Each row was made from one walk, in order. Every step used is in the known rows, and no mark comes twice. Write each row's walk.
Known rows
vevif dolug ridep: [ 3.40  7.81 -1.36 -3.31  1.38  2.20  0.63  1.95 -0.36 -3.51 -1.71  3.11
 -0.90 -4.06 -2.08  2.17 -0.48  4.57  2.25 -1.18 -5.36  1.89]
zoroz ridep piras vevif dolug: [ 2.09  1.48  1.07 -4.90  1.00  2.62  1.61  4.04 -3.10 -2.59 -0.10  6.59
  2.40 -5.13 -0.52  1.60  3.80  3.88  5.49  1.71 -5.53 -1.83]
ridep zoroz vevif: [ 2.13  0.40 -0.14  0.39 -0.44  1.46  1.19  3.49  1.28  3.01  1.11 -2.56
  1.76 -2.55 -0.15 -1.11  3.96  0.16  4.10  1.82 -2.73  4.11]
vevif zoroz: [ 1.15  1.67 -0.44 -2.97  1.88 -1.93  0.60 -3.36 -0.95 -2.16 -1.86  0.44
  0.89 -0.63 -1.37  1.38  0.37  5.12  2.39 -0.30 -1.77 -0.44]
mepo vevif zoroz ridep piras: [ 0.93  0.30 -0.57 -3.46  0.46  1.28  2.25 -0.04 -0.09  0.77 -0.44  2.91
 -0.14 -2.72 -2.06 -1.28  3.62  4.78  5.42  3.22 -2.71  1.22]
ridep dolug vevif zoroz digo: [ 1.37  1.16 -2.66 -1.54  0.48 -0.19  3.88 -0.95 -0.97  0.47 -1.89 -0.31
  1.87 -1.47 -1.04 -0.33  3.36  8.14  3.79  0.30 -4.61 -0.49]
zoroz ridep dolug vevif piras: [ 4.16 -1.39 -0.95 -0.90  1.11  1.87  1.28  0.77  1.67 -2.34 -2.93  1.78
  0.38 -2.94 -2.40  0.79  0.42  4.17  2.60  0.40 -4.64  1.13]
zoroz ridep dolug: [ 3.38 -1.55 -0.70  3.28 -0.23  2.90 -0.35  4.16  2.19 -3.37  0.03  2.18
  0.01 -2.69  0.48 -1.53  0.78  3.82  2.01  3.42 -2.91  0.54]
divep vevif: [ 2.41  0.57 -0.67 -1.61 -1.67  4.64  0.84  1.28  3.74  2.94 -1.87  1.28
  1.82  1.24 -3.28  1.04  3.69  4.03  0.54  0.53 -0.85  3.19]
mepo vevif dolug ridep: [ 2.46  7.12 -1.95 -3.30  1.77  2.61  0.86  0.53 -0.16 -4.85 -1.46  2.57
 -1.21 -4.10 -3.45  3.20 -0.65  3.75  3.21 -0.93 -5.30  3.42]
dolug ridep piras vevif: [ 2.15  4.37  1.25 -3.17  0.28  0.87  1.91  1.23 -0.07  2.22  0.75  7.36
 -0.62 -3.35  0.30  2.03  3.56 -0.04  3.25  3.62 -4.87 -2.08]
mepo vevif dolug: [ 0.43  0.73 -1.29 -3.55  1.60  3.09  1.19  1.05 -1.66 -6.91 -0.48  2.24
  1.76 -4.06 -3.68  2.73 -0.35  3.39  5.36 -0.57 -2.80  2.21]
mepo vevif piras: [ 3.89 -1.51 -1.20 -2.38  0.91  2.29  0.59 -2.79  1.12 -3.52 -2.16  2.82
  1.19 -2.10 -4.63  3.75 -1.49  2.76  4.70 -0.08 -1.60  1.66]
divep vevif dazav: [ 4.52  1.31 -0.48 -3.14 -0.61 -0.34  1.12  0.23  1.61  0.26 -1.20  0.79
  3.39 -2.80 -2.89  1.48  2.02  4.69  1.81  1.12 -2.90  2.09]
mepo vevif kopus: [-0.76 -0.19 -1.28 -2.39  0.95  2.77  0.92 -4.17 -0.29 -4.11 -0.59  2.27
 -0.70 -2.19 -2.37  4.06  0.41  1.55  4.42  0.35 -1.28  1.84]
zoroz ridep piras vevif kopus: [ 0.86  0.70  1.07 -3.66  0.29  2.36  1.41 -1.13 -1.68  0.33 -0.25  6.51
 -0.19 -3.26  0.77  2.97  4.47  2.05  4.71  2.66 -3.93 -2.26]
kopus vevif: [ 1.03 -0.87 -2.55 -1.11 -1.24  0.57  0.27  0.86  0.76 -3.82  3.07  4.68
  0.25 -1.36 -0.85  1.91  4.72  0.16  3.05  0.68 -3.12  0.93]
vevif dolug ridep zoroz digo: [ 4.30  3.73 -2.80 -1.92  0.33  2.41  3.44  2.26 -0.12  2.15 -0.73 -0.35
  1.73 -3.81 -0.63 -0.46  1.16  6.69  8.37  0.97 -4.58 -0.46]
piras vevif dolug: [ 2.13  1.61  0.93 -4.08  1.23  1.94  0.75  3.09 -3.05 -4.22 -0.28  5.60
  2.55 -4.25 -0.58  3.20  2.02  3.09  4.34  0.24 -4.74 -1.88]
zoroz ridep dolug vevif kopus: [-0.45  0.02 -0.94 -1.00  1.06  2.43  1.66 -0.65  0.22 -2.88 -1.39  1.24
 -1.41 -3.03  0.03  1.06  2.22  3.04  2.31  0.85 -4.36  1.16]
divep vevif kopus: [ 0.76  1.01 -0.66 -3.01 -0.35  4.60  1.10 -1.97  1.59  0.80 -2.20  2.53
  1.06 -0.39 -1.98  2.67  3.46  3.90  1.89  0.25 -1.42  1.35]
zoroz digo: [ 3.42  0.39 -2.29 -1.01 -1.97  2.09  2.43  1.66 -0.51  1.45 -0.40  1.68
  2.02 -1.04 -0.75  0.26  2.49  6.84  4.56  0.00 -2.32 -0.23]

Write each row's walk
[-1.04  0.91 -0.94 -3.01  1.01  1.44  1.83 -2.10 -0.49 -1.98 -1.45  0.97
 -1.37 -2.36 -0.67  2.26  1.75  2.27  2.33 -0.69 -3.25  1.30] -> dolug vevif kopus
[ 0.35  0.80 -1.96 -3.10  1.37 -2.29  0.81 -3.70 -1.02 -3.76  0.28  2.49
  0.99 -0.81 -1.49  2.05  3.97  3.62  3.05  0.04 -3.47 -0.43] -> kopus vevif zoroz
[ 1.15  4.46  0.76 -4.54  2.42 -2.11  1.92 -3.40 -1.56  0.47 -1.40  4.32
  0.32 -2.15 -0.63  2.09  3.09  3.34  3.19  2.10 -4.70 -2.42] -> dolug ridep piras vevif zoroz
[ 2.99 -0.97 -0.03  2.06  0.96  1.25  0.07  1.94  0.80 -3.26 -0.68  2.84
  0.41 -2.43  0.76 -0.35  2.05  4.47  2.48  3.84 -4.42 -0.96] -> piras vevif zoroz ridep dolug
[ 3.58 -0.41 -0.85 -3.00  0.95  0.99  1.43 -0.62  0.97 -1.39 -2.90  1.57
  0.52 -2.21 -3.10  1.88 -0.17  3.49  2.60 -1.17 -3.49  1.14] -> dolug vevif piras
[ 4.97 -0.33 -0.12 -1.64 -0.36  2.18  0.35  0.81  0.79  0.17 -1.97  2.26
  2.52 -1.90 -2.62  1.83  2.70  3.30  1.91 -0.54 -2.98  2.38] -> zoroz vevif piras
[ 4.81  3.30 -0.49 -1.96  0.48 -2.43  1.30  1.51  0.27  0.55  0.45 -1.72
  2.42 -5.74 -1.00  0.26  1.95  2.21  3.97  1.84 -5.32  3.28] -> dolug ridep zoroz vevif dazav
[ 1.27  6.84 -0.75 -4.49  1.21  2.61  2.92  2.56  0.61  0.26 -0.53  4.91
 -0.49 -5.03 -1.76 -1.27  1.62  2.91  3.47  2.28 -3.91  0.22] -> vevif dolug ridep piras
[ 3.27 -1.48 -1.58 -2.09 -0.47 -0.20 -0.64 -0.32 -1.45 -2.75 -0.28  2.04
 -0.11 -0.76 -0.97  1.60  5.18  6.97  4.45  0.13 -5.00  1.84] -> kopus vevif zoroz ridep
[ 4.36  1.13 -0.09 -1.70  0.27 -2.56  1.36  1.68 -0.03  0.24  0.85 -1.82
  3.28 -5.48 -0.74 -0.17  2.19  1.99  4.37  2.00 -4.19  2.72] -> ridep zoroz vevif dazav
[ 1.56  1.30 -2.61 -2.91  0.09 -0.55  3.77 -1.64 -1.65  1.17 -2.09 -0.55
  1.78 -0.93 -1.45  0.45  3.61  8.54  4.25 -0.85 -4.37  0.07] -> dolug vevif zoroz digo
[ 0.89  6.39 -1.48 -4.44  1.01  2.44  3.05  2.37  0.57 -0.52  0.59  5.90
 -0.50 -5.00 -1.77 -0.91  3.35  2.22  3.78  2.38 -4.78  0.33] -> kopus vevif dolug ridep piras
[ 0.90  0.80  0.95 -2.87  0.49  1.61  0.54 -2.16 -1.57 -1.46 -0.36  5.53
  0.12 -2.35  0.87  4.40  2.59  1.22  3.52  1.16 -3.21 -2.25] -> piras vevif kopus
[ 2.54  0.12  1.62 -2.63 -0.68  1.35  1.35  2.50 -0.86  2.13  0.94  6.97
  0.17 -2.88  0.76  1.45  4.93  1.34  4.56  3.93 -4.40 -2.02] -> zoroz ridep piras vevif
[ 3.02  0.13 -1.29 -2.61  0.66 -2.20  1.01 -2.05 -0.16 -4.67  0.48  0.53
  1.74 -4.66 -3.24  2.74 -1.25  2.36  4.45  1.23 -2.78  2.58] -> mepo vevif dazav
[-0.70  1.57 -0.91 -1.63  3.00 -2.12  2.18 -2.56 -0.03 -2.91 -2.27 -1.18
  0.02 -1.69 -1.23 -0.07  1.10  4.03  1.17  0.58 -4.05  0.42] -> ridep dolug vevif zoroz
[ 0.73  0.79 -0.35 -3.79  0.50  0.74  2.75  1.06 -0.22  1.79 -0.85  2.31
 -0.44 -2.80 -1.19 -2.03  4.25  5.13  4.39  2.68 -3.71  0.99] -> dolug vevif zoroz ridep piras
[ 4.42  3.21 -2.80 -1.10 -0.23  1.96  3.16  1.62  0.75  3.41 -0.47 -0.70
  1.00 -2.92 -0.36 -0.60  1.09  5.97  7.81  1.38 -3.87 -0.24] -> dolug ridep zoroz digo
[-0.53  1.80 -0.91 -3.63  2.42 -2.74  1.88 -3.42 -0.93 -1.87 -2.42 -1.41
 -0.19 -0.90 -1.86  1.03  1.35  4.59  1.83 -1.03 -3.73  1.12] -> dolug vevif zoroz
[ 3.60  5.06 -0.63 -2.44  2.86  1.28  1.54  2.01  0.61  0.02 -0.33  0.25
 -0.05 -5.27 -0.11  0.78 -1.08  1.35  7.85  2.07 -4.78 -0.50] -> piras vevif dolug ridep zoroz
[ 0.53  0.83 -0.23 -1.54  0.46  2.43  1.28 -0.43 -0.06  0.81 -0.21 -0.10
  0.86 -3.05  0.20  1.20  3.78  1.24  4.30  1.18 -2.70  2.01] -> ridep zoroz vevif kopus
[ 2.87 -1.01 -0.63  2.30  0.91  1.54  0.02  1.94  1.38 -3.70 -0.89  1.57
  0.34 -2.40  0.32 -1.28  1.13  5.14  2.33  3.26 -3.38  0.09] -> vevif zoroz ridep dolug
[ 1.33  2.23  1.08 -4.96  1.45  2.28  2.03  3.45 -2.76 -2.67  0.05  6.69
  2.68 -5.10 -0.53  1.67  2.92  2.63  4.99  1.68 -4.69 -2.57] -> ridep piras vevif dolug
[ 2.83  3.87 -1.59 -3.67  0.22 -0.17  3.73 -1.59 -2.04  2.80 -1.56  3.53
  1.90 -1.84 -0.61  1.30  4.67  7.76  5.18  1.30 -5.41 -2.34] -> dolug ridep piras vevif zoroz digo
[ 3.41  5.07 -1.18 -2.32  2.83  1.47  1.49  2.09  1.13 -0.48 -0.53 -1.14
 -0.12 -5.12 -0.65 -0.20 -2.00  2.02  7.61  1.54 -4.01  0.47] -> vevif dolug ridep zoroz
[ 3.48  5.18 -1.29 -2.54  2.41  2.79  1.76  2.04  2.20  1.21 -1.20 -1.35
  0.40 -4.27 -1.43 -0.20 -0.67  2.58  7.05  1.69 -4.00  1.25] -> divep vevif dolug ridep zoroz
[ 3.89  3.22 -3.51 -2.03  0.10  2.20  3.50  2.16 -0.20  1.38  0.31  0.68
  1.80 -3.86 -0.69 -0.08  2.87  5.92  8.64  1.21 -5.46 -0.43] -> kopus vevif dolug ridep zoroz digo
[ 1.14  0.28 -0.98 -3.54 -0.05  0.91  2.14  0.96 -0.21  0.85  0.45  4.16
  0.15 -2.70 -1.05 -1.62  5.53  4.56  4.99  3.09 -3.61  0.23] -> kopus vevif zoroz ridep piras
[ 5.70  1.66 -0.35 -1.59  0.91  1.97  0.91  0.75  1.66  1.63 -2.10  0.58
  1.81 -3.24 -2.35  1.13  1.77  2.64  4.23  0.48 -4.05  2.40] -> dolug ridep zoroz vevif piras
